Every row comes from one small tree of marks. Brackets hold a mark, then the marks that hang from it, in the order of their numbers. Every link used is in the known rows. Which tree was each row made from?
In the rows, zero is written as 128.
Known rows:
{k_927 {k_458 {k_215 {k_165 k_690}} k_428}}: [138 114 104 166 152 179  82  52 158 120 178 105 126 127 144 128 156  96
 105 107 103 111 120 108 110]
{k_53 {k_534 k_121}}: [165 115 106 172 144  88 119 109 156  85 145 159 124 126 111 136 151 152
 119 108 109 107 142 132 136]
{k_690 k_165 {k_759 {k_215 {k_458 k_428}} k_330}}: [168 151 115 160 162 129 114  28 127 129 163 121 131  94 149  79 159 109
 103 140 104  82 104 127  89]
{k_690 k_165 {k_759 {k_215 k_458} k_330}}: [159 145 117 154 166 109 110  45 130 122 159 119 142  97 138  92 144 114
 116 141 117  93 122 135 100]
{k_121 {k_534 {k_53 {k_759 {k_215 {k_165 k_690} k_458} k_330}}}}: [141 110 115 167 151  98  84  53 147  66 130  98  77 100 102 127 165 124
 118 128 147 100 132 128 154]
{k_53 k_534 {k_759 k_215 k_330}}: [155 129 102 151 135  78 125  78 137  75 118 148  72  97 133 120 156 132
  98 131 123  75 132 128 150]
{k_458 k_927}: [142 126 120 135 151 114  88 100 145 125 150 141 136 108 132 130 108 122
 132 107 115 112 131 109 120]
{k_215 {k_458 {k_428 {k_108 k_540}} k_927}}: [164 116 120 132 167 157  67  77 157 122 182 159 154 100 169  95 127 100
 120 114 107 128  93 106 100]
{k_121 {k_534 {k_53 {k_759 {k_215 k_165 {k_458 k_428}} k_330}}}}: [166 130 104 171 143  96 112  45 132  81 121 105  68  87 113 114 178 121
 109 131 121  77 116 123 147]
{k_690 {k_759 {k_215 k_165 {k_458 k_927}} k_330}}: [145 132 127 149 180 127  66  45 153 107 152  97 139  93 128 125 122 104
 113 129 108  83  99 115 116]
{k_165 k_690}: [134 108 118 139 146 129  90 101 150 115 166 134 132 124 120 111 119 124
 125 102 127 123 132 122 126]
{k_759 {k_215 k_165 {k_458 k_428}} k_330}: [157 116 116 153 156 127  95  47 135 113 127 102 116  98 116 103 147  92
  94 117  96  88  95 119 121]
{k_458 {k_215 {k_165 k_690}} k_330 {k_428 {k_108 k_53}} k_927}: [155 128 155 145 161 161  48  59 182 128 170 123 116 109 165 132 137 102
  94 110  75  91  85  59 107]
{k_534 k_53 k_121}: [153 115 115 164 135  83 117 114 150 111 149 143 127 113 104 128 146 138
 129  84 119 116 140 144 138]
{k_53 {k_534 k_121} {k_759 {k_215 {k_458 k_428 k_927}} k_330}}: [159 124  98 186 143 103  78  67 162  78 122 151  97  79 145 133 186 129
  88 134  98  71 112 116 125]
{k_165 {k_690 {k_759 {k_215 {k_458 k_428}} k_330}}}: [141 127 115 149 157 143  75  47 152 121 172 112 125  98 143  75 148 106
 103 119 119  85  97 122 108]
{k_428 {k_108 {k_53 {k_534 k_121} k_759} k_540}}: [192 124 115 163 136  96 113 112 172  63 159 180 104 123 159 136 161 165
  93 124 108 102 127 110 149]
{k_927 {k_458 k_215 k_330 {k_428 {k_108 k_53}}}}: [160 146 121 152 127 127 102  71 156 155 159 136 114 107 180  99 163 104
 111 113  69  99 107  85 116]
{k_759 {k_215 {k_458 k_330 k_428 k_927}}}: [140 139 117 164 148 129  62  64 153 146 140 132 134  70 153 104 158  86
 121 125  87  85 103  99  92]
{k_108 {k_53 {k_534 k_121} {k_759 {k_215 k_165} k_330}} k_540}: [185 128 124 185 145  92 115  70 153  42 107 138  78 115 137 153 185 144
  66 125 111  59 118 116 135]
{k_215 {k_165 k_690} {k_458 k_330}}: [132 104 134 170 161 150  67  76 148 115 165 111 145 103 111 113 143 102
 125 109 107 104 112 120 127]
{k_121 {k_534 k_53}}: [158 130 114 150 138  74 128 100 132 104 141 138 100 118 102 119 132 145
 149 100 140 119 152 132 141]
{k_690 k_165 {k_759 k_330}}: [168 148 135 143 164 114 139  56 114 117 167 129 128 121 139  91 132 130
 119 118 118  86 124 138 107]
{k_759 {k_215 {k_165 k_690} {k_458 k_428 k_927}} k_330}: [136 106 130 149 171 157  49  39 157 107 140 100 123  97 128 120 140  87
  97 117 106  96  84 101 107]
{k_759 {k_215 {k_165 k_690} {k_458 {k_428 {k_108 k_540}}}} k_330}: [158  90 133 134 183 170  65  32 163  95 167 120 121 117 143  87 147  83
  89 119 114 115  75 118 105]

Which tree is each row?
[163 119 110 173 138  79 129  93 144  67 126 157  88 114 123 128 167 155
  99 111 116  74 139 143 154] -> {k_53 {k_534 k_121} {k_759 k_330}}
[157 134 117 148 129  65 138  87 119  86 126 135  65 106 115 111 149 146
 132 101 145  85 147 139 160] -> {k_121 {k_534 {k_53 {k_759 k_330}}}}
[154 138  91 155 127  63 119  88 146  93 134 134  71 100 123 132 156 142
 132 133 143 101 160 124 148] -> {k_121 {k_534 {k_53 {k_759 k_215}}}}
[139 132 114 177 152 138 100  58 144 135 153 110 128 109 138 130 162  92
 124 107  91  90 133 120 114] -> {k_927 {k_458 {k_215 k_165} k_330}}
[159 136  98 165 128  79 114  60 131  95 121 126  70  81 127  99 178 124
 118 125 132  81 126 128 142] -> {k_121 {k_534 {k_53 {k_759 {k_215 {k_458 k_428}} k_330}}}}
[149 130 131 153 172 165  88  36 150 114 184 103 114 122 142 104 142 108
  91  97 119  66 100 119 106] -> {k_458 {k_215 {k_165 {k_690 {k_759 k_330}}}} k_428}
[149 110 127 155 146 131  57  75 181 103 158 112 112  92 147 125 151 113
  95 150  86 105 101  79 151] -> {k_428 {k_108 {k_53 {k_759 {k_215 {k_165 k_690} {k_458 k_330}}}}}}
[143 148 126 161 148 136  80  67 149 153 155 146 121  84 163 115 152  90
 116 100  94  73 116 100  88] -> {k_458 k_215 k_330 k_428 k_927}
[161 124  83 181 137  81 110  99 172  72 135 155  95 108 131 149 174 151
 100 139 111  89 151 126 141] -> {k_53 {k_534 k_121} {k_759 k_215}}
[183 134 110 187 127  97 117 114 152  62 144 171 107 113 152 145 174 165
  91 115 117  83 139 117 140] -> {k_108 {k_53 {k_534 k_121} k_759} k_540}
[149 131 119 166 136 132  96  81 129 143 155 140 136  84 136  82 156 103
 123 107  92  88 108 121 114] -> {k_215 {k_458 k_330 k_428}}
[167 115 108 179 153  87 116  67 158  52 112 129  76 116 116 150 175 139
  81 132 104  69 130 131 147] -> {k_53 {k_534 k_121} {k_759 {k_215 k_165} k_330}}
[155 102  95 188 154 120  83  80 186  53 146 128  95 122 121 164 176 145
  86 141 115  92 139 116 142] -> {k_53 {k_534 k_121} {k_759 {k_215 {k_165 k_690}}}}
[167 115 134 124 144 133  93  53 169  88 144 109  69 121 153 114 143 121
  65 133  90  84  85  77 146] -> {k_458 {k_428 {k_108 {k_53 {k_759 {k_215 {k_165 k_690}} k_330}}}}}
[165 126 123 160 167 177  96  35 155 129 180 133 123 120 179 102 173  75
 105 108  84  96 100 115  91] -> {k_927 {k_458 {k_215 k_165} k_330 {k_428 {k_108 k_540}}}}
[153 127  92 206 138  86  87  90 167  89 132 154 109  78 133 130 200 133
 107 143  99  78 139 128 136] -> {k_53 {k_534 k_121} {k_759 {k_215 {k_458 k_330}}}}
[161 131 114 133 148 141  62  74 185 125 195 124 136 106 159  90 131 128
 100 141  95 115  89  80 123] -> {k_165 {k_690 {k_759 {k_215 {k_458 {k_428 {k_108 k_53}}}}}}}
[135 129 108 142 157 128  82  75 172 119 184 120 129 118 140 108 127 126
 117 126 129 101 130 116 112] -> {k_165 {k_690 {k_759 k_215}}}
[149 142 134 167 161 152  75  52 149 137 152 123 121  93 150 134 152  88
 107 102  86  67 107  94  91] -> {k_458 {k_215 k_165} k_330 k_428 k_927}
[146 119 143 138 172 145  99  58 144  95 176 101 123 134 120 106 119 125
 108 100 124  83 106 128 129] -> {k_215 {k_165 {k_690 {k_759 k_330}}}}
